Each row comes from the steps of one path. Every step used is in the known rows, and no mark comes twice. Write the path behind each row, first mark first.
Known rows
voki silamep neziv vitu: [6,3,-11,35,17,23,37,-10,-34,8,-26,31,60,-1,15,-7,7,-5,33,3,-13,-11,-25,22,-17,13,-16,-31,-2,-10,-10,10,6,3,-23,26,4]
zimu vono gazov neziv fero: [-12,44,15,19,4,-20,22,-50,-44,-24,-46,35,-48,4,-41,42,24,-2,-73,2,59,-75,-11,-22,4,32,52,55,-46,-60,44,-40,49,31,6,-28,27]
neziv fero zimu vono gazov: [-8,40,30,10,6,-48,-3,-45,-58,-27,-32,31,-51,-20,-46,27,26,16,-70,15,65,-66,-20,-33,3,35,56,47,-53,-90,0,-52,50,46,15,-29,48]
fero zimu vono: [-5,4,25,9,4,-51,-2,-36,-37,-28,-31,21,-34,-16,-21,-1,15,-1,-33,14,39,-31,-5,-29,7,13,34,26,-36,-55,-27,-27,23,13,11,-9,32]
fero noteb gazov neziv vitu: [-2,39,14,48,19,-28,53,-35,-38,4,-102,27,-3,19,-36,47,19,1,10,15,11,-62,-9,4,-18,17,6,29,-24,-9,-23,-14,11,18,-6,4,28]
zimu vono gazov neziv: [-35,47,15,3,6,-8,27,-42,-38,-31,-31,14,-54,-5,-11,64,18,-7,-61,8,50,-73,-5,-24,0,39,46,52,-43,-33,52,-16,21,8,10,-35,-2]
voki netidi vitu neziv: [-5,-31,-21,-22,39,-4,-12,-31,13,60,3,15,12,-1,15,-12,14,4,-21,-4,21,15,8,40,14,18,-1,-10,-3,-17,-44,-4,-1,-14,-21,-15,-15]
noteb fero zimu vono gazov: [-2,44,44,11,1,-37,-2,-40,-51,-27,-32,-13,-57,-27,-56,34,23,7,-70,28,73,-70,-18,-44,8,34,48,38,-62,-97,2,-33,38,26,19,-35,42]
noteb fero: [27,12,22,15,-6,3,-3,-5,-1,1,-24,-42,-11,-5,-40,-6,7,-9,-11,14,23,-11,1,-14,5,-7,0,-2,-19,-42,-5,0,21,-6,5,1,13]
gazov neziv silamep: [-26,-7,2,27,19,13,19,-38,4,-35,-46,-15,11,10,-16,23,7,9,-13,-40,-19,4,3,-8,5,-17,9,16,4,34,27,-6,6,-10,4,10,-9]
noteb gazov neziv: [10,15,14,17,-6,3,14,-26,-16,-10,-66,-5,-18,22,-34,30,7,-13,-21,-5,26,-51,3,-17,-15,19,15,49,-26,-13,36,-13,8,-7,2,-15,-4]
silamep neziv fero zimu vono: [30,6,32,32,-3,-45,-3,-44,-51,-27,-42,52,-4,-19,-32,-23,27,-1,-40,-1,47,-39,-19,-28,10,7,34,25,-51,-87,-31,-49,42,37,-11,-4,48]
netidi vitu neziv: [2,-22,-5,-12,22,21,-30,-32,1,43,7,2,16,-7,12,-13,12,-3,-8,-13,11,-3,-9,33,30,12,1,-14,-5,-3,-30,-16,12,-11,-24,-27,-2]
voki silamep neziv gazov noteb fero: [69,27,40,33,-3,-1,6,-12,2,7,-24,-34,11,7,-24,33,12,1,-32,2,43,-73,-14,-6,-26,23,-3,-15,-35,-82,1,-30,51,35,5,-7,0]
zimu vono: [-12,7,4,-3,1,-12,-3,-25,-34,-23,-16,18,-16,-4,18,4,6,-16,-21,8,31,-37,0,-12,3,15,22,23,-17,-22,1,-5,8,2,7,-6,10]
netidi vitu neziv fero zimu vono: [11,-7,24,11,21,-41,-28,-70,-44,10,-35,44,-18,-14,-34,-24,29,1,-52,3,60,-34,-13,-3,37,22,47,21,-46,-78,-53,-61,55,24,-11,-31,51]
vono gazov: [-19,31,5,-8,3,4,5,-4,-16,-3,9,-7,-21,-10,-10,36,6,11,-34,4,22,-34,-11,-10,-4,23,17,17,-13,-16,32,-9,5,14,5,-18,3]
zimu vono gazov noteb fero: [7,51,40,20,-1,-30,15,-32,-24,-8,-29,-41,-47,-8,-44,75,16,0,-62,10,67,-100,-18,-38,-7,22,31,29,-41,-93,14,-23,36,37,21,-40,16]
gazov neziv fero zimu: [22,16,33,34,0,-46,23,-32,-14,-9,-53,36,-32,-1,-78,1,19,16,-40,-6,27,-8,-4,-22,8,-1,39,28,-41,-61,-22,-52,53,31,2,-13,41]
vono gazov neziv fero zimu: [8,37,37,31,1,-43,25,-41,-24,-13,-49,29,-42,-5,-88,27,24,25,-64,-2,42,-38,-11,-29,7,18,48,41,-52,-75,2,-60,57,41,7,-25,41]
neziv silamep: [-18,-19,-5,21,18,10,-8,-20,3,-25,-18,-23,26,3,-3,5,3,14,3,-37,-26,16,-4,0,5,-20,-6,-2,17,37,3,-4,-5,1,3,24,-2]
vono gazov noteb fero: [21,46,38,19,-3,-18,17,-18,0,9,-17,-50,-34,-4,-58,74,11,13,-47,6,41,-76,-18,-27,-8,11,15,14,-28,-75,12,-15,28,37,17,-34,10]
zimu vono gazov neziv silamep: [-50,26,8,21,23,6,19,-54,-33,-56,-47,-6,-21,1,-13,56,21,6,-49,-30,21,-54,-6,-23,5,14,35,46,-21,8,53,-15,15,3,14,-8,-3]
voki silamep neziv fero zimu vono: [32,3,36,32,-2,-30,6,-52,-49,-25,-41,48,6,-13,-28,-24,23,0,-43,3,52,-36,-23,-26,6,18,36,16,-47,-94,-22,-49,51,35,-3,4,44]
vitu neziv gazov noteb: [21,17,10,3,24,-13,-14,-3,4,19,-12,-15,3,10,5,54,10,22,-26,-17,30,-93,-4,16,-10,28,13,9,-7,-23,-14,-53,46,52,-3,-33,-1]
vono gazov noteb fero neziv: [4,61,35,42,-1,-21,28,-39,15,7,-54,-32,-31,-4,-68,61,15,26,-48,-7,61,-88,-9,-11,14,-4,20,17,-46,-91,33,-28,27,16,7,-18,15]
vono zimu: [-5,3,8,10,15,-33,-11,-6,5,-19,0,5,-13,-3,-43,42,0,3,-23,-7,0,-18,-3,-8,-1,7,29,14,5,-12,-2,-12,20,23,10,-19,-7]
voki silamep neziv fero zimu: [57,-5,35,36,-3,-19,6,-29,-19,-3,-27,38,21,-9,-49,-32,17,17,-22,-7,21,0,-24,-15,4,2,11,-5,-32,-78,-30,-47,47,34,-13,14,41]
gazov neziv fero: [12,13,11,25,0,-7,19,-29,-9,-4,-42,31,-15,12,-44,7,13,0,-31,-8,17,-23,3,-9,10,1,25,23,-23,-33,15,-29,40,18,-5,-1,15]
fero noteb: [10,21,25,18,7,-30,26,-15,9,2,-18,18,-5,-5,-8,14,14,12,3,9,2,-1,-10,1,4,-3,-7,-1,-6,-6,-43,-17,-1,27,1,7,26]
vitu neziv: [1,-15,-7,-5,17,18,-11,-10,-5,17,-6,-18,28,-4,9,-10,8,5,8,-8,9,-27,-16,16,22,4,4,8,7,3,-16,-19,17,9,-21,-12,0]
netidi vitu: [-1,-7,1,-6,9,-2,-19,-25,8,29,17,20,-10,-4,4,-4,3,-8,-17,-4,2,25,7,19,13,9,-4,-23,-14,-1,-11,3,-8,-22,-5,-20,-6]
vitu netidi: [4,-17,-9,-31,18,-28,17,-7,6,11,-22,29,-9,-4,8,-4,-1,1,12,5,13,19,11,-10,11,14,3,5,-2,-3,-30,-8,-4,0,-8,17,-15]
vitu neziv fero zimu vono: [15,-2,26,15,16,-40,-12,-50,-49,-14,-46,27,-13,-11,-35,-19,25,7,-44,3,59,-55,-19,-17,25,13,46,37,-36,-77,-45,-63,63,39,-6,-17,55]
voki silamep: [4,-4,3,-2,1,13,17,-6,1,1,8,-6,9,10,10,-3,-5,2,-5,3,5,3,-4,5,-6,14,-1,-12,3,-12,11,-2,9,-6,7,10,-8]

Write each row's path
[26,21,28,30,6,-41,21,-25,2,5,-33,36,0,2,-37,3,20,20,-16,4,15,-8,-13,-1,13,-5,7,5,-13,-37,-49,-40,28,45,-4,10,47] | neziv fero noteb
[-5,60,41,34,10,-50,42,-60,-34,-21,-60,46,-50,-3,-47,55,34,11,-64,9,55,-71,-16,-22,12,27,42,49,-49,-62,-7,-53,45,55,8,-17,46] | zimu vono gazov neziv fero noteb
[44,-4,6,25,-7,5,-5,-15,-16,3,-19,36,39,-4,-19,-27,17,-5,-9,-20,7,-10,-19,-2,2,-7,1,-1,-16,-43,-4,-21,25,26,-28,11,19] | silamep neziv fero
[59,14,36,36,-9,-20,3,-37,-28,1,-70,22,25,8,-40,-2,30,2,-14,-9,30,-50,-24,-13,-8,4,-10,27,-30,-53,-30,-46,17,49,-21,11,40] | silamep neziv fero noteb gazov
[2,23,8,13,34,-52,69,-42,-28,16,-115,58,-9,14,-26,42,17,3,22,17,23,-39,4,-4,-4,29,6,27,-27,-11,-51,-25,3,22,-12,17,10] | fero noteb gazov neziv vitu netidi
[5,-8,-19,-26,46,-10,-42,-15,5,48,2,21,3,10,30,-2,15,7,-35,9,38,-22,23,51,-4,47,3,-11,-21,-23,-38,-26,31,4,-12,-18,-13] | voki netidi vitu neziv gazov
[5,20,35,29,2,-57,19,-55,-45,-31,-63,46,-45,-5,-54,3,25,0,-57,6,55,-48,-4,-36,15,12,54,46,-55,-81,-18,-54,54,27,8,-17,47] | gazov neziv fero zimu vono
[-23,49,32,12,8,-34,33,-50,-45,-35,-44,25,-66,-15,-37,57,22,5,-69,10,55,-71,-11,-36,3,39,57,58,-59,-57,30,-33,34,18,16,-38,18] | fero zimu vono gazov neziv
[32,43,61,30,1,-55,17,-28,-6,-1,-35,-38,-49,-17,-91,60,18,28,-57,7,51,-59,-21,-42,-4,9,27,19,-43,-101,-16,-42,42,47,21,-38,35] | vono gazov noteb fero zimu
[18,29,14,10,13,-28,-4,2,9,3,-6,-2,-18,13,0,61,2,17,-27,-9,24,-67,5,5,-29,23,8,3,-12,-21,-4,-36,34,49,16,-23,-3] | neziv gazov noteb
[11,3,-3,-11,47,-39,-15,-20,20,53,-4,11,-6,12,15,49,14,22,-43,-8,36,-58,11,36,-21,39,5,-3,-11,-39,-42,-37,29,37,0,-33,-20] | voki netidi vitu neziv gazov noteb
[14,43,33,49,-5,-20,26,-33,27,14,-60,-27,-15,-1,-59,38,8,17,-22,-10,47,-63,-3,-7,15,-22,6,5,-34,-80,9,-21,25,4,1,-4,15] | gazov noteb fero neziv
[-42,32,-12,-8,38,-37,63,-45,-51,-4,-72,67,-39,-1,-1,59,16,-5,-12,24,41,-56,1,-11,0,50,39,36,-36,-21,-2,-13,16,10,-6,-2,-1] | zimu vono gazov neziv vitu netidi
[4,45,17,27,11,-34,8,-14,22,4,-34,14,-17,12,-8,62,7,31,-31,-16,37,-86,10,14,-12,11,11,10,-30,-46,18,-42,36,34,9,-11,2] | fero neziv gazov noteb
[58,30,36,34,-3,-10,-6,-8,2,9,-28,-29,5,-2,-33,39,16,0,-29,-2,37,-77,-7,-10,-19,11,-1,-8,-34,-71,-3,-27,43,40,-1,-16,8] | silamep neziv gazov noteb fero
[-35,-3,-5,40,19,7,3,-40,14,-25,-51,-10,25,4,-14,-1,5,27,4,-43,-4,0,3,7,25,-35,-1,4,-1,16,23,-15,-1,-16,-5,35,7] | fero neziv silamep
[31,-7,5,12,-4,32,14,-9,-5,-2,8,8,49,-3,21,-19,4,-8,7,-14,2,1,-23,6,-6,12,-17,-21,-8,-19,12,0,5,2,-17,14,-13] | voki silamep neziv
[-8,9,26,43,15,-7,24,-53,-7,-36,-91,-19,8,21,-38,43,20,11,-16,-38,3,-34,-6,-16,-1,-6,4,40,-10,20,1,-30,3,13,9,13,15] | fero noteb gazov neziv silamep
[19,11,8,-6,31,-15,-27,-20,9,40,1,1,-2,8,13,51,13,16,-36,-17,32,-70,-4,32,-2,35,7,-5,-17,-23,-25,-48,41,38,-6,-45,-5] | netidi vitu neziv gazov noteb
[20,-12,-2,7,14,7,-14,-20,-12,15,-19,4,24,5,-25,-23,13,10,-11,-13,21,-33,-15,11,26,2,18,16,3,-30,-22,-42,47,29,-24,-3,24] | vitu neziv fero
[41,22,19,19,8,-4,8,-5,2,0,-1,10,20,8,14,47,7,13,-23,-19,23,-72,-12,9,-30,32,-5,-13,-16,-40,10,-36,34,45,2,-6,-11] | voki silamep neziv gazov noteb
[-29,36,8,-9,4,-8,1,-28,-45,-23,-1,7,-36,-12,4,43,15,2,-50,14,47,-63,-11,-19,-2,36,35,37,-34,-35,36,-11,12,17,10,-28,9] | zimu vono gazov
[43,23,31,17,14,-10,-17,-7,2,20,-32,-56,-8,8,-36,40,11,10,-34,-1,50,-96,-6,1,-2,22,13,8,-26,-67,-18,-43,61,41,2,-29,14] | vitu neziv gazov noteb fero
[29,9,6,6,-1,11,-27,6,-13,-9,-6,25,27,-6,25,-5,14,-4,-10,-1,15,-36,4,14,-18,27,-9,-12,-26,-15,11,-18,23,20,-17,6,-3] | silamep neziv gazov
[36,22,33,26,-2,-16,16,-12,11,12,-24,-48,-14,1,-53,40,3,5,-19,3,26,-49,-10,-24,-4,-9,3,0,-16,-59,-11,-10,25,23,13,-18,8] | gazov noteb fero
[51,34,57,34,3,-63,-4,-15,0,0,-47,-24,-39,-6,-76,37,14,24,-43,11,48,-61,-1,-27,-14,14,18,6,-46,-91,-36,-54,60,45,23,-24,35] | neziv gazov noteb fero zimu
[-29,8,-21,9,37,-37,53,-27,-6,25,-79,64,8,1,4,5,6,14,32,10,16,-10,12,22,17,5,3,-4,-15,-14,-28,-14,0,-10,-24,38,3] | fero neziv vitu netidi
[-6,-15,-17,-15,27,-26,-4,-20,20,48,9,40,-17,5,11,-6,4,-2,-27,10,12,43,23,26,-9,13,-5,-21,-13,-25,-33,17,-18,-22,1,-4,-20] | voki netidi vitu
[41,23,17,17,6,-17,-6,3,4,0,-5,13,13,3,13,51,11,12,-19,-21,16,-70,-7,5,-28,18,-6,-9,-18,-31,6,-33,27,50,-3,-16,-7] | silamep neziv gazov noteb
[-27,-47,-23,0,53,8,-21,-46,14,27,-13,-10,37,3,14,-12,15,16,-17,-39,-8,29,5,33,15,-6,-6,-9,17,24,-36,-4,-3,-14,-14,8,-18] | voki netidi vitu neziv silamep
[8,33,34,21,2,-38,-4,-50,-62,-29,-29,41,-22,-29,-37,14,33,11,-66,7,63,-65,-30,-32,7,29,43,40,-61,-96,8,-51,45,51,-7,-25,45] | silamep neziv fero zimu vono gazov
[-18,37,29,-1,9,-41,2,-38,-47,-31,-16,19,-53,-23,-28,38,21,14,-64,18,58,-61,-14,-32,0,36,45,40,-48,-63,4,-36,27,28,15,-33,30] | fero zimu vono gazov
[42,17,30,12,19,-10,-30,-27,9,41,-21,-39,-12,2,-28,38,19,5,-47,0,52,-75,-1,16,3,22,8,-10,-37,-63,-35,-43,56,27,0,-41,9] | netidi vitu neziv gazov noteb fero
[12,-15,-17,2,29,-4,50,-14,-23,24,-41,60,45,-1,28,-4,6,-2,41,8,-1,8,-11,15,-6,25,-15,-26,-5,-9,-36,-1,0,4,-30,36,-14] | voki silamep neziv vitu netidi
[27,2,23,19,25,-26,-3,-50,2,43,-28,37,12,-4,-23,-10,30,15,-22,-7,25,-11,-20,28,37,6,5,-5,-19,-35,-75,-52,38,40,-23,-14,44] | netidi vitu neziv fero noteb
[18,17,43,19,-3,-46,-4,-41,-39,-26,-47,-8,-40,-20,-55,-5,18,-9,-42,29,61,-39,0,-38,11,9,35,24,-54,-88,-32,-24,41,8,15,-12,46] | noteb fero zimu vono
[-12,36,4,61,18,-9,36,-29,-13,15,-79,2,11,0,-43,4,11,8,18,19,24,-42,-4,20,11,-13,4,-9,-32,-50,-10,-1,23,-19,-12,26,35] | noteb fero neziv vitu
[40,19,34,26,-3,-40,2,-31,-18,3,-71,10,-2,18,-50,10,21,11,-23,4,37,-50,-10,-14,-3,11,5,36,-25,-47,-33,-48,24,46,-5,4,44] | neziv fero noteb gazov
[-2,24,5,29,35,-56,63,-37,6,35,-98,29,-4,3,-43,40,10,16,19,6,38,-45,5,4,12,-1,6,-2,-26,-60,-38,-22,19,15,-11,22,12] | gazov noteb fero neziv vitu netidi
[51,12,32,39,1,-20,33,-34,-3,4,-30,44,33,-3,-19,-7,24,12,-10,-9,14,-5,-28,3,5,1,-11,-12,-18,-51,-41,-40,31,48,-18,22,39] | voki silamep neziv fero noteb
[-18,-39,-9,7,38,31,-35,-46,2,9,-12,-19,42,-2,11,-8,13,11,-4,-46,-16,11,-10,28,38,-8,-3,-12,13,39,-24,-20,3,-12,-19,-1,-4] | netidi vitu neziv silamep
[-7,64,39,39,1,-33,25,-58,-8,-8,-66,-22,-45,-7,-54,64,19,15,-60,3,82,-115,-13,-19,17,5,34,32,-58,-111,34,-33,36,18,11,-24,22] | zimu vono gazov noteb fero neziv
